Each row comes from the steps of one path. Every step used is in the known rows, and no mark comes twice. Write the path behind each row, first mark first.
Known rows:
mizev > suma > buku: [ 1.62  0.13 -0.02  0.38  0.24  0.13  2.45  0.26  0.31  4.24 -0.89 -0.14
 -1.50  0.06  0.41  0.13 -1.39  0.26  0.68 -0.26  1.03  0.58  0.52  0.69]
mizev > kisa > saso: [ 0.51 -1.52 -0.29 -0.45  0.57 -0.14 -0.69  0.57 -0.93  0.69 -0.36 -0.21
  2.48  0.71  0.12  0.76  0.85 -0.25 -0.28 -1.84 -0.32  0.37  0.21 -0.72]
saso > kisa > buku > bolit > zeret > mulip > rirek: [ 1.18  3.80 -0.87 -0.56  0.32 -1.75 -3.64 -0.47 -1.14 -4.24 -2.13 -3.02
 -0.69  0.64 -0.15 -0.12 -1.47 -1.42  0.97  0.59 -2.33 -0.60  3.06  0.92]
mizev > kisa > saso > mulip: [ 0.19 -0.75 -0.22 -0.30  0.97  0.11 -3.47  0.66 -0.67  1.23 -0.26 -0.07
  0.87  0.54 -0.20  1.39  0.98 -0.34 -0.36 -1.53  0.11  0.66 -0.51 -0.99]
bolit > rirek: [-0.26  1.17  0.25 -0.11 -0.18  0.19  0.17 -0.63 -0.83  1.29  0.71 -0.03
 -1.27 -0.37  0.80  0.23 -1.50 -0.54  0.42  0.29 -3.38  0.79  0.31  0.25]
saso > mulip > rirek: [-0.53  1.34  0.01 -0.09 -0.53 -0.10 -3.49  0.77  0.14 -0.74 -0.10 -1.02
 -0.80  0.09  0.47  0.53  0.19 -0.25 -0.38  0.53  0.26 -0.37 -0.99 -0.48]
kisa > saso > suma > buku > mulip > rirek: [ 0.33  0.58  0.24 -0.44 -0.09 -0.65 -6.17  1.28  2.83  2.98 -0.75 -1.49
 -0.29  0.04  0.74  0.09 -0.13 -1.35 -0.08  0.51 -2.21 -1.29  0.00 -0.32]
mizev > kisa > saso > mulip > rirek: [ 0.01 -0.20 -0.28 -0.53  0.02 -0.24 -4.26  1.34 -0.89 -0.15 -0.45 -1.16
  1.63  0.83  0.56  1.23  1.06 -0.47 -0.66 -1.32 -0.09 -0.01 -0.74 -1.21]
saso > mulip: [-0.36  0.75  0.05  0.18  0.36  0.26 -2.79  0.13  0.22  0.46  0.11  0.17
 -1.52 -0.18 -0.26  0.62  0.16 -0.11 -0.13  0.31  0.57  0.32 -0.73 -0.27]
bolit > zeret > suma > mizev > kisa > saso > mulip > rirek: [ 0.62  1.47 -0.62 -0.40  0.87  0.35 -0.82  0.23 -1.42 -2.76 -0.52 -1.86
 -2.47  0.69 -1.16  0.84 -0.88  0.14 -0.24 -2.64 -1.28 -1.37  0.17 -0.61]
bolit > rirek > mulip: [-0.55  2.15  0.39  0.47 -0.93  0.27 -1.10 -0.88 -0.22  1.78  1.54  0.41
 -3.14 -0.86  0.05  0.03 -0.83 -0.73  0.07  0.25 -5.15 -0.06  0.55 -0.11]
saso > kisa > buku > bolit > rirek > mulip: [ 0.24  3.89 -0.13 -0.37 -0.41 -1.22 -4.21 -1.24 -0.08 -1.02 -0.10 -1.09
 -2.47 -0.64  0.35 -0.43 -0.73 -2.57  1.33  0.03 -5.96  1.17  1.91  1.37]
saso > kisa: [ 0.32 -0.65 -0.29  0.03  0.19 -0.39 -3.10  0.58 -0.66 -0.36 -0.92  0.03
  1.43  0.19  0.43 -0.07 -0.60 -0.84  0.18 -0.50 -1.43  0.56 -0.67 -0.13]
noka > rirek: [-1.56 -0.48  0.34  0.26 -0.06 -0.11  0.75  1.06  0.48  0.75  0.26 -1.08
  0.04  0.05  1.17  0.44 -0.26  0.25  0.16  0.88 -2.82  0.08  0.15  0.08]
zeret > suma > mizev > kisa > buku > mulip > rirek: [ 1.73  2.77 -0.24 -0.62  0.16 -0.58 -1.87  0.00  1.26 -2.94 -2.38 -2.56
 -2.97  0.99 -0.03 -1.02 -0.81 -0.18 -0.23 -0.53 -0.89 -0.72  0.91  0.72]
suma > buku > mulip: [ 0.51  0.59  0.27  0.53 -0.39 -0.02 -2.12  0.04  2.00  5.12 -0.19 -1.13
 -2.98 -0.16  0.44 -0.08 -1.46 -0.56  0.15  0.66  0.97 -0.73  0.67  0.24]
suma > mizev > kisa > saso > mulip: [ 0.90 -0.75 -0.33 -0.50  0.68  0.70 -3.42 -0.02 -0.85  1.20  0.19 -0.98
 -0.77  0.26 -1.29  1.27  0.86 -0.95 -0.44 -2.71  1.22  0.25 -0.97 -0.70]
kisa > buku > bolit > zeret: [ 0.82  3.28 -0.54 -0.54  0.53 -1.09  3.15 -1.09 -0.55 -2.50 -0.46 -1.28
 -3.24  0.05 -0.29  0.11 -0.67 -1.04  1.18  0.01 -1.15 -0.08  2.75  1.47]
buku > mulip > rirek: [-0.27  2.15  0.18  0.38 -1.01 -0.82 -2.90  0.54  1.29  1.34 -0.39 -1.58
 -0.65  0.38  0.97 -0.19  0.29 -0.28 -0.47  1.47 -1.38 -0.89  1.41 -0.54]
suma > mizev > kisa: [ 1.19 -1.05 -0.26 -0.47 -0.03  0.75  1.04 -0.36 -1.16  1.22 -0.34 -0.52
 -1.31  0.21 -0.45  0.32 -0.76 -0.17 -0.31 -2.83  1.57  0.19 -1.64 -0.18]
mizev > suma > buku > mulip > rirek: [ 1.35  2.30  0.16  0.75 -0.73 -0.67 -0.35  0.76  1.71  5.38 -1.31 -1.73
 -2.08  0.42  1.43 -0.14 -1.08  0.00  0.25  1.21 -0.45 -0.28  1.90  0.12]
mizev > kisa: [ 0.48 -1.05 -0.16 -0.22  0.32  0.17  1.07  0.32 -0.98  1.22 -0.80  0.44
  0.38  0.47  0.65  0.36 -0.67  0.38 -0.24 -1.68  0.46  0.58 -1.21 -0.41]
mulip > rirek: [-0.15  0.56 -0.06 -0.23 -0.93 -0.36 -0.71  0.67 -0.13 -1.39 -0.18 -1.13
  0.72  0.28  0.76 -0.10  0.09 -0.15 -0.27  0.27 -0.23 -0.67 -0.21 -0.21]
mizev > suma > buku > bolit: [ 1.11  1.66  0.02  0.02  0.43 -0.39  2.62 -0.67  1.02  4.42 -0.85 -1.29
 -1.13 -0.17  0.36  0.04 -0.90  0.38  1.47 -0.71  1.92  1.07  1.70  1.36]

Write each row's path:
[ 1.99  3.67 -0.56 -0.28  0.27 -0.60  1.39 -0.26 -0.07 -2.76 -2.05 -2.29
 -5.52  1.01 -0.20 -0.57 -2.18 -0.29 -0.06 -0.82 -2.59 -1.46  1.70  0.59] => bolit > zeret > suma > mizev > kisa > buku > mulip > rirek
[ 0.28  2.86 -0.02  0.60 -0.15 -0.39  0.53  0.26  1.44  1.24 -0.88 -1.96
 -4.69  0.27  0.50 -0.52 -3.30  0.53  0.35  0.75 -1.57 -2.34  1.87  0.36] => bolit > zeret > suma > buku > mulip > rirek
[ 1.78  1.21 -0.34 -1.86  1.26 -0.27 -0.58 -0.93  0.72 -1.56 -1.94 -0.68
 -2.20 -0.07 -0.45 -0.19 -0.30 -1.23  0.82 -2.70  0.03  1.17 -1.78  1.43] => saso > suma > mizev > kisa > buku > bolit
[ 2.09  1.98 -0.32 -0.61 -0.85 -0.65 -2.01  0.18  0.24 -0.24 -1.57 -2.46
 -2.97  0.86  0.53 -0.22 -0.32 -1.49 -0.54 -0.62 -0.14 -0.44  0.42  0.21] => suma > mizev > kisa > buku > mulip > rirek
[ 0.43  2.25  0.04  0.85  0.72  0.02  1.27 -0.37  1.59  2.58 -0.69 -0.87
 -5.52  0.00 -0.23 -0.43 -3.38  0.67  0.61  0.45 -1.27 -1.71  2.04  0.62] => bolit > zeret > suma > buku > mulip
[ 1.25 -1.14 -0.12 -0.93  0.91  0.81 -0.50  0.00 -0.19  1.02 -1.13  0.87
 -1.42 -0.12 -0.33  0.19 -0.98 -0.23 -0.22 -2.99 -0.64  0.48 -3.75 -0.18] => saso > suma > mizev > kisa
[-0.90  3.45  0.54  0.01 -0.07  0.23 -0.80 -1.82  2.03  1.86  0.78 -1.52
 -4.32 -1.22 -0.36 -0.80 -2.54  0.20  1.47 -0.64 -2.81 -0.37  1.46  1.67] => zeret > suma > buku > bolit > rirek > mulip
[ 2.12  3.43 -0.85 -1.08  0.12 -0.59  0.54 -1.37 -1.62 -2.57 -1.63 -3.57
 -3.46  0.66 -1.04  0.26 -1.68 -0.79  0.42 -1.73  0.72 -0.97  2.06  0.93] => suma > mizev > kisa > buku > bolit > zeret > mulip > rirek
[ 0.63 -1.07  0.18 -0.64  0.60  0.51 -1.59  0.54  1.41  2.19 -0.77  0.77
 -1.72 -0.56  0.31 -0.04 -1.94 -0.43  0.38 -0.77  0.11 -0.23 -2.89  0.53] => saso > suma > buku
[ 0.51 -1.62 -0.14 -0.99  1.53 -0.08 -2.27  0.86  0.01  0.43 -1.16  1.22
  2.32  0.42  0.22  0.64  0.51 -0.33 -0.18 -2.06 -2.50  0.66 -1.84 -0.76] => mizev > kisa > saso > suma
[-0.26  1.28  0.15 -0.40  0.84 -0.04  0.19 -0.93  2.21  0.09 -0.80 -1.94
 -1.29 -0.34 -0.39 -0.81 -1.62  1.01  1.43 -0.83  2.48 -0.30  0.90  1.78] => zeret > suma > buku > bolit
[ 1.39  2.07 -0.39 -1.36  1.36 -0.29  1.11 -1.48  0.66 -3.88 -1.92 -2.14
 -2.03  0.39 -1.02 -0.87 -0.59  0.11  1.04 -2.43  1.50  0.63  0.85  1.96] => zeret > suma > mizev > kisa > buku > bolit
[ 1.25 -1.49 -0.37 -0.67  0.28  0.43 -0.67 -0.09 -1.10  0.59  0.04 -1.14
  0.85  0.45 -0.99  0.71  0.73 -0.82 -0.30 -3.09  0.74 -0.03 -0.23 -0.46] => suma > mizev > kisa > saso
[ 0.22  2.49 -0.53 -0.52  1.96  0.19  0.06 -1.36 -0.53 -1.07 -0.33 -1.92
 -2.98  0.18 -2.01  0.86 -0.51  0.40  0.80 -3.34 -0.27 -0.30  1.68  0.27] => buku > bolit > zeret > suma > mizev > kisa > saso > mulip
[ 0.03  1.21 -0.02 -0.05 -0.40 -0.23 -3.76  0.10  0.01 -1.39 -0.78 -1.89
  1.00  0.40 -0.32 -0.18 -0.26  0.47 -0.49  1.11  0.16 -1.05  0.96 -0.38] => zeret > mulip > rirek
[ 0.33  1.40 -0.28 -0.14  0.03 -0.12  3.28 -0.96 -0.12  2.81  0.33 -1.45
 -3.68 -0.46 -0.06  0.48 -2.50 -0.41  1.27 -1.29  1.31 -0.83  1.21  1.15] => suma > buku > bolit > zeret
[ 2.29  2.72 -0.64 -1.33  1.96 -0.17 -0.32 -1.69 -0.51 -1.53 -2.21 -1.05
 -4.47  0.08 -1.68  0.20 -2.04 -0.65  0.79 -2.15 -1.15  0.03  0.15  1.08] => saso > suma > mizev > kisa > buku > bolit > zeret > mulip
[ 1.49  3.41 -0.85 -0.72  1.35 -0.87  0.22 -1.45 -0.44 -5.34 -1.75 -2.22
 -3.42  0.11 -1.39 -0.87 -1.83 -1.13  1.67 -1.58 -2.29 -0.15  2.22  2.07] => saso > kisa > buku > bolit > zeret > suma > mizev
[-0.36  0.31 -0.06 -0.06  0.65 -0.08 -4.51  0.36  0.29  0.01  0.51 -0.48
  0.51  0.06 -0.88  1.02  1.65 -0.73 -0.12  0.06 -0.34  0.06  0.70 -0.57] => kisa > saso > mulip
[ 2.23  1.42 -0.75 -0.67  1.28  0.20  4.23 -0.79 -1.48 -4.15 -1.65 -0.73
 -4.81  0.63 -1.15 -0.33 -2.43 -0.05  0.43 -2.30 -1.00 -0.64  0.37  1.13] => bolit > zeret > suma > mizev > kisa > buku
[ 2.05  2.26 -0.80 -1.04  0.51 -0.34  4.24 -1.46 -1.65 -1.25 -0.79 -1.73
 -4.41  0.27 -0.70  0.45 -1.42 -1.28  0.89 -2.78  0.49  0.10  1.04  1.30] => suma > mizev > kisa > buku > bolit > zeret
[ 1.14 -2.60 -0.12 -1.08  1.18  0.33 -2.33  1.08  0.45  2.88 -1.17  0.59
  0.74  0.17  0.40  0.71 -1.14 -0.68  0.12 -2.57 -0.19  0.16 -2.67 -0.18] => mizev > kisa > saso > suma > buku
[ 0.30  0.05  0.17 -1.52  1.20  0.00 -2.04 -0.48  0.39  4.44 -0.40 -0.71
 -0.14 -0.43  1.19  0.89 -2.05 -1.13  1.33 -2.73 -2.81  1.48 -1.09  0.74] => mizev > kisa > saso > suma > buku > bolit > rirek
[ 0.52  0.68 -0.21  0.21  0.84  0.44  3.34 -0.21  0.11 -0.12 -0.49 -0.46
 -4.09 -0.09 -0.48 -0.31 -3.51  0.82  0.78 -0.77 -0.17 -1.54  0.53  0.91] => bolit > zeret > suma > buku
[ 0.54  2.06 -0.23  0.07  0.53  0.01  0.36 -1.50  0.01  2.85 -0.28 -2.11
 -3.62 -0.36 -1.10  0.42 -2.87  0.21  1.05 -0.42  1.91 -1.25  2.30  0.94] => suma > buku > bolit > zeret > mulip
[ 0.60  2.16 -0.46 -0.45  1.33  0.24  4.52 -1.71 -0.78 -1.05 -0.82 -1.45
 -3.50  0.13 -1.18 -0.10 -2.08  1.07  0.93 -3.42  0.04 -0.38  0.97  0.83] => buku > bolit > zeret > suma > mizev > kisa
[ 1.34  2.59 -0.31  0.37  0.61 -0.44  5.84 -0.90 -0.29  4.61 -0.57 -0.89
 -3.66 -0.16  0.16  0.48 -2.18  0.27  1.63 -0.99  0.19  0.26  2.54  1.20] => mizev > suma > buku > bolit > zeret
[ 1.16  3.46  0.05 -1.41  0.34 -0.01 -1.57 -1.80  0.42  0.14 -0.43 -0.21
 -5.33 -0.93 -0.37 -0.15 -1.17 -1.90  0.90 -2.53 -5.14  1.12 -1.34  1.30] => saso > suma > mizev > kisa > buku > bolit > rirek > mulip
[ 2.10  1.91 -0.17 -1.15  0.08 -0.55 -3.52  0.50  1.27 -0.50 -2.34 -1.06
 -3.19  0.53  0.66 -0.34 -0.55 -1.51 -0.42 -0.82 -2.40 -0.17 -1.58  0.18] => saso > suma > mizev > kisa > buku > mulip > rirek
[ 1.55  2.48 -0.08 -1.95  1.07 -0.09 -0.45 -1.59 -0.18 -0.15 -1.19 -0.72
 -3.47 -0.44  0.39  0.09 -1.77 -1.71  1.23 -2.40 -3.37  2.01 -1.47  1.66] => saso > suma > mizev > kisa > buku > bolit > rirek
